In the rows, 128 means zero.
Known rows, with every step that occurs
vado -> napov -> kupek -> betovi -> monu: [157 226 112  75 110 161 135 155 142 114 161 133  91  82 120 147 149 133
  79 143 125 139 128]
betovi -> monu -> napov -> vado: [135 198  80 119 102 158 165 159 151 124 149 135  96  89 114 146 110 138
  81 146 146 142 168]
vado -> kupek -> napov -> monu -> betovi: [106 144 100 171 125 175 163 163 116  92 129 125  91  97 142 123 128 138
  88 137 149 147 156]
rima -> betovi -> monu: [163 196 100  74 105 163 159 154 122  93  90 151  94  45 124 157 127 126
  86 144 140 119 185]
napov -> kupek -> betovi: [151 140 128  98 114 140 140 150 123 119 169 124  78 119 144 135 133 150
  95 149 150 145 138]
napov -> vado -> kupek -> betovi: [144 152 118 116 119 135 139 152 125 121 172 141  84 113 154 136 126 162
  85 147 136 145 149]
kupek -> napov -> vado: [ 95 182 108 159 123 143 165 165 120 128 123 142 100  94 122 122  99 149
  82 188 177 148 166]
rima -> betovi -> kupek: [146 130 121  72 119 149 142 153 102  87 110 145  61  86 141 125 129 136
  94 163 140 127 188]
kupek -> napov -> monu: [109 213 117 169 122 168 164 178 118 119 125 123  83  77 141 128 113 120
  75 163 164 159 175]
vado -> kupek -> betovi: [157 154 125  94 118 141 134 151 118 120 154 146  82 116 161 134 132 158
  91 150 125 145 147]
rima -> betovi -> monu -> napov: [172 187  81  72  91 176 165 157 142 108 106 145  96  84 118 154 120 130
  90 128 126 122 156]
betovi -> kupek -> vado -> napov: [142 218 115 114 126 145 129 155 141 128 172 144  80 111 142 122 121 146
  74 166 103 148 135]
napov -> monu -> betovi -> kupek: [115 137 110 128 124 164 148 150 118  82 147 119  67  97 140 123 145 128
  91 143 141 147 181]
vado -> kupek -> napov -> rima: [109 169  99  92 118 162 135 171 121 129 154 138 108  92 146  97 100 152
  90 217 157 132 185]
napov -> monu: [141 190 113 151 120 159 160 168 119 114 148 120  72  70 157 141 111 117
  75 139 152 161 203]
rima -> betovi -> monu -> napov -> vado -> kupek: [151 153  86  89 108 161 145 170 130 102 144 150  73  85 137 136 112 150
  81 136 126 131 161]
monu -> napov: [159 162  93 100 103 161 161 159 133 132 126 140  87 122 139 135 105 140
  93 147 130 146 163]
napov -> rima: [141 158  93  88 111 150 146 154 128 131 168 128 107  83 151 119  93 143
  93 195 158 132 219]
betovi -> kupek -> vado -> napov -> rima: [134 201  95  91 117 152 127 154 151 136 212 126 104  99 144 111 104 149
  79 194 124 130 172]
vado -> napov -> rima -> betovi -> monu: [167 210  84  60 103 172 149 158 136 105 136 143 111  41 122 145 115 129
  79 155 132 108 182]
vado -> kupek -> napov -> monu -> betovi -> rima: [109 161  83 152 129 186 153 147 133  77 138 133 114  83 126 123 139 111
  95 145 137 132 176]
betovi -> kupek -> vado -> napov -> monu: [137 234 115 155 126 161 140 168 142 120 193 118  68  85 150 132 121 125
  62 139 118 159 156]
kupek -> vado -> napov: [153 217 109 129 122 144 143 157 142 141 165 147  95 106 146 132 104 149
  74 157 108 147 138]
kupek -> vado -> napov -> monu -> betovi: [134 168  93 180 122 166 165 151 141 105 174 118  99  99 142 140 120 138
  79 112 126 145 147]
kupek -> vado: [133 188 114 136 114 132 151 146 139 129 144 138  95 107 148 141 112 149
  91 171 137 147 165]

Rows
[153 177 103  94 123 162 133 140 143 106 179 133 106 102 126 132 140 121
  92 146 124 130 144]
vado -> napov -> kupek -> betovi -> rima
[137 173  77 150 128 182 158 140 142  86 159 129 117  78 126 135 132 106
  88 122 124 132 181]
vado -> napov -> monu -> betovi -> rima
[147 234 110 168 123 159 151 170 143 129 188 120  80  82 152 141 108 126
  62 130 123 160 157]
kupek -> vado -> napov -> monu
[ 92 191 126 110 125 156 141 165 108 113  94 147  82 107 124 104 131 137
  91 209 155 149 156]
betovi -> kupek -> napov
[147 213 114 148 122 163 146 167 138 108 182 119  69  77 149 137 117 125
  63 126 120 144 155]
rima -> betovi -> kupek -> vado -> napov -> monu
[123 155 108 128 128 169 144 154 122  88 160 122  69  98 138 119 142 129
  82 138 125 147 164]
vado -> napov -> monu -> betovi -> kupek
[147 164  94  68 102 169 141 170 138 113 150 124  67 103 122 131 127 131
  91 146 139 144 142]
betovi -> monu -> napov -> kupek
[ 75 154 106 154 126 150 159 155 121 105 128 135  95 106 113 113 122 150
  89 182 171 142 155]
monu -> betovi -> kupek -> napov -> vado
[108 190 122 145 122 172 156 174 111  96 120 121  69  73 135 124 126 118
  77 160 162 145 173]
rima -> betovi -> kupek -> napov -> monu
[133 157 120 107 115 137 143 143 130 100 140 137  77 104 140 135 128 147
  93 166 133 129 162]
rima -> betovi -> kupek -> vado
[160 145  94  61  99 172 147 167 132 101 140 126  67  94 119 137 123 133
  92 135 140 129 143]
rima -> betovi -> monu -> napov -> kupek
[134 158  98  92 103 149 143 144 149 109 172 125  90 112 136 129 119 151
  96 171 129 119 159]
monu -> napov -> rima -> betovi -> kupek -> vado
[141 159  92 166 124 172 167 156 128 103 157 121  93  92 144 136 118 133
  79 111 132 146 162]
vado -> napov -> monu -> betovi
[111 155 111 132 119 141 144 135 140 100 153 130  88 123 136 129 141 151
  98 166 128 140 153]
monu -> betovi -> kupek -> vado
[139 199  84 122  99 155 165 151 156 127 161 130 104  99 113 153 120 143
  83 136 143 140 148]
kupek -> betovi -> monu -> napov -> vado
[139 206  89  72 101 174 156 159 131 101 107 142 117  44 114 140 120 130
  88 176 157 108 184]
kupek -> napov -> rima -> betovi -> monu
[ 96 180 105  87 117 160 137 162 125 123 151 128 106  94 131  96 112 142
  93 227 166 132 189]
betovi -> kupek -> napov -> rima
[ 82 180 114 142 126 144 153 164 119 117 129 139  86  98 118 112 116 146
  83 197 170 148 164]
betovi -> kupek -> napov -> vado
[ 96 210 124 152 125 170 150 177 116 107 133 120  70  82 136 119 128 117
  75 172 158 160 173]
betovi -> kupek -> napov -> monu
[158 190  87  60 100 168 154 154 132  99 122 140 109  40 125 148 118 129
  88 161 148 109 202]
napov -> rima -> betovi -> monu
[155 219 110 151 125 166 152 176 127 124 169 125  73  72 155 135 105 118
  61 129 129 160 176]
vado -> napov -> monu
[131 188  77 164 126 177 157 135 156  89 174 124 123  85 125 139 134 111
  87 124 119 130 167]
kupek -> vado -> napov -> monu -> betovi -> rima
[168 154  90  91 110 154 151 153 134 120 168 136 110  78 146 132  88 152
  84 157 136 105 176]
kupek -> vado -> napov -> rima -> betovi
[134 190 100 104 101 153 142 156 160 120 172 120  82 116 125 141 127 143
  91 155 130 143 127]
betovi -> monu -> napov -> kupek -> vado
[149 151 108 111 110 143 143 152 135 125 179 138  85 127 149 137 124 163
  87 136 129 144 132]
monu -> napov -> vado -> kupek -> betovi
[164 118  94  78 107 153 158 153 115 108 138 136 102  69 149 132  90 145
  95 164 160 106 212]
napov -> rima -> betovi
[132 138  80 124 124 168 160 127 135  85 126 142 124  92 124 134 134 119
 106 148 136 125 192]
monu -> betovi -> rima
[139 170  99 111 124 153 137 136 140 101 171 144 111  95 134 134 138 130
  93 153 129 131 170]
napov -> vado -> kupek -> betovi -> rima
[153 184  90  86 117 157 139 162 135 141 189 134 109  85 150 113  88 144
  80 184 134 132 192]
vado -> napov -> rima
[148 184 102 108 119 155 148 128 141 106 146 141 122  95 130 143 139 120
  98 156 132 129 175]
kupek -> betovi -> rima
[105 154  99 181 121 173 175 158 121  97 123 120 102  96 133 130 125 132
  90 137 161 145 161]
kupek -> napov -> monu -> betovi
[108 178 119 113 126 158 140 176 103 119  96 158  83 104 144 106 115 148
  88 196 146 150 152]
vado -> kupek -> napov
[129 175  86 104 116 157 134 147 153 124 212 122 114 106 139 111 111 154
  86 182 123 124 163]
monu -> betovi -> kupek -> vado -> napov -> rima
